What can hang from each mark
j_572: j_550 j_829 j_882
j_829: j_572 j_694
j_946: j_92 j_882
j_694: j_829
j_246: j_882
j_550: j_572
j_92: j_103 j_946
j_882: j_169 j_572

Every row comes from one small tree of marks. The marks that hang from a mark follow it in brackets, in the order of their numbers. Every link used is in the known rows. Which tree was each row made from?
Known rows
j_92{j_103 j_946{j_882{j_169 j_572}}}: | -22.1 |   4.8 |  -3.8 |  41.6 |  -8.2 |  -7.5 |  32.0 | -19.7 |  26.2 |   3.8 | -20.1 |  -3.6 |  17.3 | -43.9 | -16.3 |  10.1 |   3.9 | -11.6 |  -9.1 | -35.5 |  54.8 |  20.2 |  16.3 |  14.2 |  26.3 |
j_92{j_103 j_946{j_882{j_169 j_572{j_550 j_829}}}}: | -19.7 |  -3.7 |   7.7 |  45.4 | -27.1 |   5.7 |  42.3 | -17.6 |  31.4 |  18.7 | -20.9 | -13.1 |  25.5 | -47.2 |   6.8 |  32.7 |  -5.2 |  -5.1 |   6.2 | -43.5 |  52.8 |  10.0 |   5.9 |   9.3 |  13.1 |
j_946{j_882{j_572}}: | -21.6 |   7.9 |  -2.9 |  41.8 |   0.8 | -20.7 |   3.1 | -27.3 |  19.3 |  15.3 |  -9.9 |  -0.8 |  17.3 | -33.0 |  -4.3 |   7.7 | -17.9 |  -1.5 | -15.7 | -28.8 |  21.5 | -10.2 |  -9.7 |   2.7 |  13.0 |
j_946{j_882}: | -11.6 |   8.9 |   0.3 |  29.7 |  -2.7 | -22.8 |   9.2 | -29.2 |   8.3 |  25.9 |  -3.2 |  -8.8 |   9.4 | -34.6 |  -6.4 |  -5.9 |  -9.2 |  -2.3 |   9.1 | -16.4 |   7.2 |  -7.6 |  -5.7 | -13.3 |   5.6 |
j_572{j_829 j_882}: |   0.2 | -10.1 |   8.6 |  35.5 |   0.4 | -20.8 |  14.5 | -24.0 |  -2.6 |  51.3 |  -3.4 |  -6.8 |  -7.6 | -10.4 |  14.3 |  10.9 | -28.1 |  17.7 |  27.6 | -26.5 |   2.8 | -13.6 | -16.3 |   2.5 |  -0.1 |
j_246{j_882}: |  -2.7 |  11.0 |  -7.3 |  20.0 |  13.4 | -28.3 |   2.5 | -34.7 |   4.5 |  32.9 | -13.0 | -19.5 |   6.8 | -19.2 | -15.1 |  -3.3 |  -4.7 |  -3.0 |   5.9 | -16.6 |  23.7 |  -6.6 |  -8.2 |  11.1 |  11.0 |
j_92{j_103 j_946}: |   6.0 |  -3.7 |   7.8 |  20.9 |   5.4 |  -8.1 |  34.4 | -32.9 |   9.9 |   8.7 |  -7.1 |   3.1 |  -2.6 | -17.3 |  -7.0 | -19.0 |  18.7 |  -9.4 |  25.4 | -18.7 |  20.8 |  22.3 |   5.4 |  24.9 |  34.9 |
j_550{j_572{j_882{j_169}}}: |   6.3 |  19.2 |  -0.5 |  40.5 | -11.6 | -10.9 |  23.6 | -16.5 |  16.3 |  33.4 |  -5.6 | -29.7 |  -0.2 | -16.6 |   3.2 |  -8.4 | -15.4 |  16.1 |  -4.8 | -32.2 |  26.4 | -20.2 | -16.3 |  14.1 |   3.1 |
j_246{j_882{j_169 j_572{j_550 j_829}}}: | -18.4 |  11.5 |   2.4 |  42.7 | -21.4 |  -3.2 |   8.7 | -17.4 |  24.7 |  32.4 | -37.2 | -31.3 |  28.2 | -25.0 |   3.1 |  40.5 | -19.3 |   6.6 | -17.3 | -43.2 |  46.9 | -14.2 | -16.3 |  20.4 |  -2.1 |
j_829{j_694}: |  22.6 |  15.0 |   1.6 |  23.4 |   4.0 |  -7.8 |  -1.2 | -19.2 |  17.0 |  17.1 | -12.1 |  -5.7 |  -9.6 | -24.0 |  -2.9 | -24.3 |  15.3 |  -4.7 |  -2.1 |  -8.8 | -17.9 |  21.3 | -16.8 |  12.5 |  19.2 |
j_92{j_103 j_946{j_882{j_169 j_572{j_550 j_829{j_694}}}}}: |  -4.8 |   2.9 |   4.1 |  46.7 | -24.1 |  11.4 |  38.0 | -11.7 |  44.6 |  23.4 | -23.7 | -12.4 |  22.9 | -57.6 |   6.7 |  27.9 |   3.8 | -11.7 |  -1.8 | -37.3 |  40.2 |  24.1 |   1.4 |  11.2 |  15.8 |
j_572{j_550 j_829{j_694} j_882}: |  27.5 |  -6.3 |  11.0 |  35.3 | -12.5 |   4.0 |  22.4 | -21.3 |  19.9 |  72.5 |   1.5 | -26.5 |  -1.8 | -27.8 |  30.7 |  11.3 | -19.7 |  10.5 |  28.1 | -30.0 |  -9.5 |  -4.9 | -30.7 |   3.1 |  -8.6 |
j_946{j_92{j_103} j_882{j_572{j_550 j_829{j_694}}}}: | -23.4 |   4.5 |  33.7 |  37.6 | -20.8 |  27.7 |   1.3 | -26.6 |  44.1 |  31.3 |  12.5 |  -5.4 |  27.7 | -60.5 |  41.5 |  60.0 | -13.9 |   7.9 |  19.1 | -17.0 |  20.5 |   5.5 | -14.3 |  11.5 |  12.5 |
j_829{j_572{j_550 j_882} j_694}: |  46.9 |   3.8 |  13.8 |  39.6 |  -2.4 |   5.0 |  16.7 | -31.0 |  31.1 |  55.4 |  10.9 | -17.2 |   4.0 | -46.7 |  30.8 | -11.3 |  -8.1 | -14.4 |  -2.9 | -33.3 |  -2.3 |  -5.1 | -37.8 |  14.6 |  10.4 |
j_946{j_92{j_103} j_882{j_169 j_572}}: | -52.3 |  20.2 |  22.9 |  40.3 | -19.0 |  15.1 |  -3.4 | -13.2 |  27.7 |   4.8 |   3.4 |  -7.2 |  21.9 | -50.4 |   2.5 |  46.6 | -11.7 |   9.5 |  -4.2 | -19.8 |  50.8 |   6.8 |  13.5 |  13.7 |  16.3 |
j_246{j_882{j_169 j_572{j_550 j_829{j_694}}}}: |  -1.3 |  15.9 |   0.4 |  42.0 | -17.0 |   4.1 |   5.3 | -11.9 |  35.0 |  35.6 | -37.2 | -32.5 |  24.3 | -35.6 |   4.1 |  34.2 | -12.2 |   2.3 | -25.2 | -35.5 |  36.7 |   1.8 | -21.5 |  21.3 |  -0.7 |
j_694{j_829{j_572{j_550}}}: |  10.9 | -20.2 |  41.7 |  44.7 | -21.3 |   5.8 |  16.6 | -38.2 |  26.4 |  11.0 |   0.2 |  -6.9 |   5.3 | -25.3 |  41.0 |  10.3 | -15.2 |   2.8 |  10.0 | -15.2 |  10.1 | -18.7 | -42.0 |  15.2 |  18.3 |
j_946{j_92 j_882}: | -39.5 |   4.8 |  16.5 |  23.5 | -13.9 |  -4.6 |  -2.4 | -32.7 |   3.5 |  22.3 |   1.3 |  -5.3 |   5.3 | -47.0 |  -4.6 |  10.4 | -20.7 |   6.1 |  18.9 |  -6.1 |   9.3 | -10.1 |  -7.6 | -18.2 |  -0.1 |
j_246{j_882{j_572}}: | -12.3 |   8.1 |  -7.4 |  30.8 |  15.2 | -24.1 |  -2.3 | -31.5 |  16.7 |  18.7 | -20.5 | -11.5 |  14.4 | -17.5 | -11.6 |   8.5 |  -9.6 |  -1.6 | -19.7 | -28.8 |  35.6 |  -9.4 | -10.2 |  26.0 |  19.9 |

Write each row's tree
|  13.4 |   2.8 |  15.7 |  39.3 | -18.2 |  10.8 |   6.6 | -18.3 |  35.8 |  25.9 | -22.0 |  -7.7 |  14.2 | -22.2 |  29.7 |  20.4 |  -5.0 |   2.1 |  -9.9 | -31.6 |  -2.6 |  -1.4 | -38.3 |  20.3 |  12.4 | | j_882{j_572{j_550 j_829{j_694}}}
|  -3.6 |  -3.7 |  21.2 |  43.9 | -21.9 |   3.1 |  14.1 | -26.6 |  24.5 |  21.8 | -18.0 |  -7.4 |  19.3 | -10.0 |  27.5 |  25.1 | -15.0 |   7.6 |  -0.2 | -37.9 |  10.8 | -18.3 | -35.8 |  21.4 |   6.8 | | j_882{j_572{j_550 j_829}}
|   6.0 | -20.5 |  38.6 |  54.3 | -24.4 |   5.7 |  24.3 | -23.3 |  20.2 |  32.5 |  -1.4 | -20.9 |   1.9 | -33.9 |  32.5 |  20.2 | -30.0 |   9.5 |   6.7 | -28.7 |  28.0 | -20.4 | -29.6 |  12.7 |   6.5 | | j_694{j_829{j_572{j_550 j_882{j_169}}}}
|  20.8 |   4.4 |   9.6 |  42.7 | -28.2 |  11.5 |  23.8 |  -0.8 |  19.8 |  67.0 | -14.5 | -35.7 |   2.1 | -32.3 |  17.5 |  19.1 | -17.3 |  12.2 |  11.7 | -35.7 |   5.6 |   1.3 | -18.8 |   1.3 | -14.9 | | j_572{j_550 j_829{j_694} j_882{j_169}}
|  24.3 |  18.5 |  10.9 |  34.7 |  -9.0 |  -4.5 |   8.4 | -23.2 |  29.7 |  16.6 | -12.7 | -11.0 |   2.2 | -21.0 |  28.2 |  -6.6 |  -2.5 |   8.7 |   2.6 |  -8.2 | -10.1 |  -0.4 | -41.7 |  15.8 |  14.1 | | j_550{j_572{j_829{j_694}}}
|  28.0 |   7.1 |   5.2 |  39.5 |   0.4 | -10.0 |  16.3 | -24.0 |  23.2 |  43.6 |  -2.0 | -18.3 |  -6.8 | -24.0 |  29.9 |  -1.9 | -18.9 |  16.5 |   9.6 | -18.4 |  -4.2 |  -8.5 | -33.8 |  12.6 |   7.4 | | j_550{j_572{j_829{j_694} j_882}}
|  18.5 |  18.2 |   3.1 |  44.5 | -16.0 |  -4.0 |  17.3 |  -7.7 |  25.8 |  40.8 | -14.5 | -27.0 |  -3.4 | -28.2 |  20.9 |   6.8 | -18.6 |  20.0 |  -5.6 | -26.1 |  10.8 |  -4.2 | -26.7 |  12.1 |  -0.4 | | j_550{j_572{j_829{j_694} j_882{j_169}}}
|   7.5 |   4.5 |   2.9 |  34.4 |  -0.7 |  -3.3 |   3.4 | -28.2 |  34.1 |  41.4 | -24.4 | -20.8 |  21.4 | -32.1 |  16.1 |  28.6 | -12.4 |  -0.2 | -11.7 | -31.6 |  22.2 |  -1.2 | -28.9 |  23.1 |   6.7 | | j_246{j_882{j_572{j_550 j_829{j_694}}}}
|  -3.2 | -17.9 |  28.8 |  52.4 |  -9.0 |  -5.4 |  12.7 | -19.2 |  14.6 |  15.8 |  -5.0 |  -7.7 |  -5.8 | -27.9 |  21.3 |  12.7 | -29.9 |  10.7 |  -1.8 | -20.3 |  29.1 | -12.0 | -17.5 |  13.2 |  14.1 | | j_694{j_829{j_572{j_882{j_169}}}}
|   8.1 | -28.1 |  31.0 |  48.7 |   1.4 | -11.4 |  12.4 | -32.3 |  14.0 |  21.6 |   4.0 |  -0.6 |  -7.4 | -23.7 |  31.9 |   4.7 | -30.2 |  10.2 |   9.0 | -15.4 |  14.9 | -16.7 | -27.3 |  15.9 |  20.1 | | j_694{j_829{j_572{j_882}}}
| -26.1 |   0.1 |   1.0 |  47.6 | -14.4 |  -5.3 |  33.6 | -15.4 |  26.8 |   5.3 | -24.5 |   0.2 |  18.9 | -40.6 |  -5.4 |  28.0 |  -5.0 |  -4.9 |  -2.0 | -33.5 |  51.9 |  19.1 |  12.6 |  12.8 |  21.1 | | j_92{j_103 j_946{j_882{j_169 j_572{j_829}}}}
|   0.3 |  -3.7 |  14.4 |  45.0 | -33.1 |   2.7 |  30.1 |  -7.9 |   7.3 |  65.3 | -10.4 | -35.4 |   6.9 | -19.1 |  17.3 |  27.0 | -27.4 |  17.8 |  22.9 | -41.5 |  18.0 | -20.4 | -18.9 |  -0.6 | -20.1 | | j_572{j_550 j_829 j_882{j_169}}
|   3.1 |  10.9 |   8.0 |  47.4 | -19.6 | -11.0 |  24.3 | -13.1 |  13.5 |  38.1 | -11.0 | -25.0 |   0.0 | -14.0 |  19.0 |  11.1 | -26.4 |  23.9 |   7.7 | -31.8 |  22.7 | -20.6 | -23.9 |   9.0 |  -3.8 | | j_550{j_572{j_829 j_882{j_169}}}
| -34.9 |   7.7 |  27.8 |  22.6 |  -4.5 |   4.7 |   1.9 | -32.6 |  14.0 |  24.9 |  24.3 |  -5.4 |  11.3 | -47.5 |  11.1 |  25.3 |  -6.7 |   5.5 |  36.0 |  -1.2 |  22.0 |   5.7 |   7.5 |   0.9 |  15.1 | | j_946{j_92{j_103} j_882}
| -32.7 |  15.7 |  33.0 |  43.5 | -35.0 |  35.6 |   5.0 |  -7.6 |  44.5 |  27.6 |   0.8 | -14.3 |  28.6 | -63.9 |  28.3 |  65.0 | -13.6 |  10.6 |   6.4 | -23.3 |  36.0 |  12.3 |  -4.4 |  11.9 |   4.5 | | j_946{j_92{j_103} j_882{j_169 j_572{j_550 j_829{j_694}}}}
|  25.3 |   2.8 |  20.4 |  27.4 | -22.9 |   8.3 |  13.1 | -20.7 |  24.0 |  39.6 | -11.2 | -18.1 |   5.8 | -24.8 |  27.0 |   8.5 |   0.8 |   0.4 |  19.8 | -17.2 | -18.1 |   3.2 | -36.2 |   6.2 |  -0.2 | | j_572{j_550 j_829{j_694}}
| -17.3 |   1.4 |   2.2 |  41.7 | -19.9 |   6.0 |  43.8 | -20.8 |  31.2 |  18.3 | -15.5 | -15.9 |  24.0 | -48.1 |  -6.8 |  17.3 |   4.7 | -12.4 |  -4.3 | -44.1 |  52.8 |  10.8 |   9.0 |  13.2 |  18.9 | | j_92{j_103 j_946{j_882{j_169 j_572{j_550}}}}
| -11.6 |   2.5 |  -1.3 |  46.1 | -10.7 |   1.7 |  28.3 |  -8.4 |  36.6 |   7.6 | -26.4 |   1.9 |  15.7 | -52.9 |  -2.0 |  21.6 |   3.7 |  -9.5 | -12.7 | -29.1 |  39.3 |  36.0 |  12.9 |  14.0 |  23.9 | | j_92{j_103 j_946{j_882{j_169 j_572{j_829{j_694}}}}}
| -34.4 |   5.1 |  30.8 |  33.7 | -17.0 |  19.1 |   8.8 | -32.9 |  31.9 |  26.0 |  18.4 |  -9.4 |  26.9 | -52.3 |  25.9 |  46.1 | -11.1 |   8.0 |  18.3 | -21.5 |  35.4 |  -8.0 |  -6.0 |  12.3 |  14.9 | | j_946{j_92{j_103} j_882{j_572{j_550}}}
|  11.7 |   6.3 |   1.2 |  42.9 | -11.3 |  -5.5 |   7.9 |   2.5 |  12.0 |  50.0 | -18.6 | -19.3 |  -7.8 | -26.2 |   5.1 |  10.6 | -17.7 |  12.2 |   2.7 | -25.5 |   2.7 |  15.0 |  -9.6 |   5.4 |  -4.1 | | j_572{j_829{j_694} j_882{j_169}}
| -29.6 |  -3.8 | -14.6 |  46.8 | -16.8 | -16.2 |  26.8 | -17.3 |  13.6 |   3.6 | -44.1 |  -6.6 |  11.4 | -43.9 | -31.7 |  -4.7 | -10.2 | -15.2 | -30.2 | -44.2 |  39.4 |   4.9 |   0.6 |  -4.3 |   8.9 | | j_92{j_946{j_882{j_169 j_572}}}
|   4.8 |   3.3 |   8.6 |  40.2 |  -1.4 |  -6.2 |  -6.2 | -15.4 |  28.0 |   7.6 | -25.6 |   7.5 |   5.2 | -17.5 |  16.2 |  12.0 |  -6.8 |   3.2 | -17.1 | -21.9 |  -2.9 |   8.7 | -27.5 |  23.2 |  20.1 | | j_882{j_572{j_829{j_694}}}
|  -8.9 |  -1.3 |   7.3 |  44.1 | -16.9 | -14.1 |  16.1 |  -4.8 |  -2.4 |  45.4 | -16.6 | -17.1 |  -3.4 | -14.1 |   2.7 |  18.6 | -29.4 |  17.9 |  12.2 | -30.8 |  16.2 |  -4.8 |  -4.2 |   3.5 |  -6.9 | | j_572{j_829 j_882{j_169}}
| -33.8 |  -7.4 |  -8.3 |  51.5 | -23.1 | -13.6 |  28.8 | -15.2 |  13.1 |   7.0 | -49.5 |  -2.8 |  12.9 | -42.9 | -19.7 |  11.7 | -21.2 |  -7.4 | -21.0 | -42.9 |  35.9 |   3.0 |  -4.0 |  -7.2 |   5.0 | | j_92{j_946{j_882{j_169 j_572{j_829}}}}
|   2.5 |  -8.3 |   5.9 |  39.8 | -10.4 |   4.5 |  37.7 | -28.5 |  41.0 |  29.4 | -11.9 |  -1.8 |  19.3 | -52.9 |  17.3 |  18.2 |   4.0 | -13.0 |  10.4 | -31.7 |  26.9 |  19.1 |  -6.8 |  12.2 |  22.1 | | j_92{j_103 j_946{j_882{j_572{j_550 j_829{j_694}}}}}
|   4.9 |  14.4 |  15.9 |  50.6 | -34.8 |  18.5 |   6.9 |   2.0 |  34.5 |  18.1 | -35.0 | -20.2 |  16.8 | -26.2 |  16.9 |  28.3 |  -5.0 |   4.0 | -27.1 | -39.2 |  13.8 |   7.1 | -28.7 |  20.5 |   1.4 | | j_882{j_169 j_572{j_550 j_829{j_694}}}
| -40.9 |   6.9 |  24.7 |  30.8 |  -2.1 |   7.8 |  -2.7 | -29.3 |  27.2 |   9.8 |  14.8 |   4.6 |  19.7 | -46.2 |  12.5 |  39.3 | -12.0 |   8.3 |  10.6 | -13.3 |  34.4 |   0.2 |   5.5 |  14.1 |  23.4 | | j_946{j_92{j_103} j_882{j_572}}
|  -9.8 |  14.9 |  11.4 |  45.2 | -29.9 |  10.6 |  11.8 |  -7.8 |  22.4 |  13.7 | -25.7 | -22.6 |  19.6 | -17.6 |  -1.7 |  13.6 |  -4.3 |   2.4 | -27.6 | -46.0 |  28.8 |  -8.9 | -18.6 |  21.4 |   7.5 | | j_882{j_169 j_572{j_550}}
|  31.2 |  18.4 |   5.1 |  45.1 |  -0.7 |  -4.6 |   2.3 |  -9.1 |  22.7 |  32.3 |  -4.2 | -11.9 |  -2.0 | -46.8 |   9.7 | -11.4 |  -9.1 | -12.6 | -23.3 | -28.7 |   8.4 |  12.7 | -17.6 |  16.0 |  14.4 | | j_829{j_572{j_882{j_169}} j_694}
| -44.8 |  19.9 |  25.3 |  28.8 | -21.9 |  13.6 |   3.7 | -17.4 |  16.0 |  16.5 |  11.5 | -12.0 |  11.4 | -50.7 |  -0.9 |  32.4 |  -3.5 |   8.2 |  21.0 |  -8.1 |  37.3 |   9.9 |  19.2 |   0.8 |   8.6 | | j_946{j_92{j_103} j_882{j_169}}
| -15.2 |   5.0 |   2.3 |  41.6 | -15.1 |  -8.0 |  16.2 | -27.4 |  26.3 |  29.4 |  -8.3 | -12.9 |  24.8 | -39.0 |   6.0 |  14.3 | -15.5 |  -2.2 |  -8.0 | -36.8 |  20.4 | -21.4 | -19.8 |  -1.9 |   7.1 | | j_946{j_882{j_572{j_550}}}
| -22.3 | -12.5 | -16.1 |  38.4 |  -3.9 | -23.6 |  25.3 | -32.5 |  13.9 |   7.8 | -33.8 |   2.2 |   9.6 | -39.4 | -21.6 |  -9.7 | -10.3 | -13.5 | -16.2 | -37.5 |  24.2 |  -0.8 |  -6.7 |  -2.7 |  16.8 | | j_92{j_946{j_882{j_572}}}
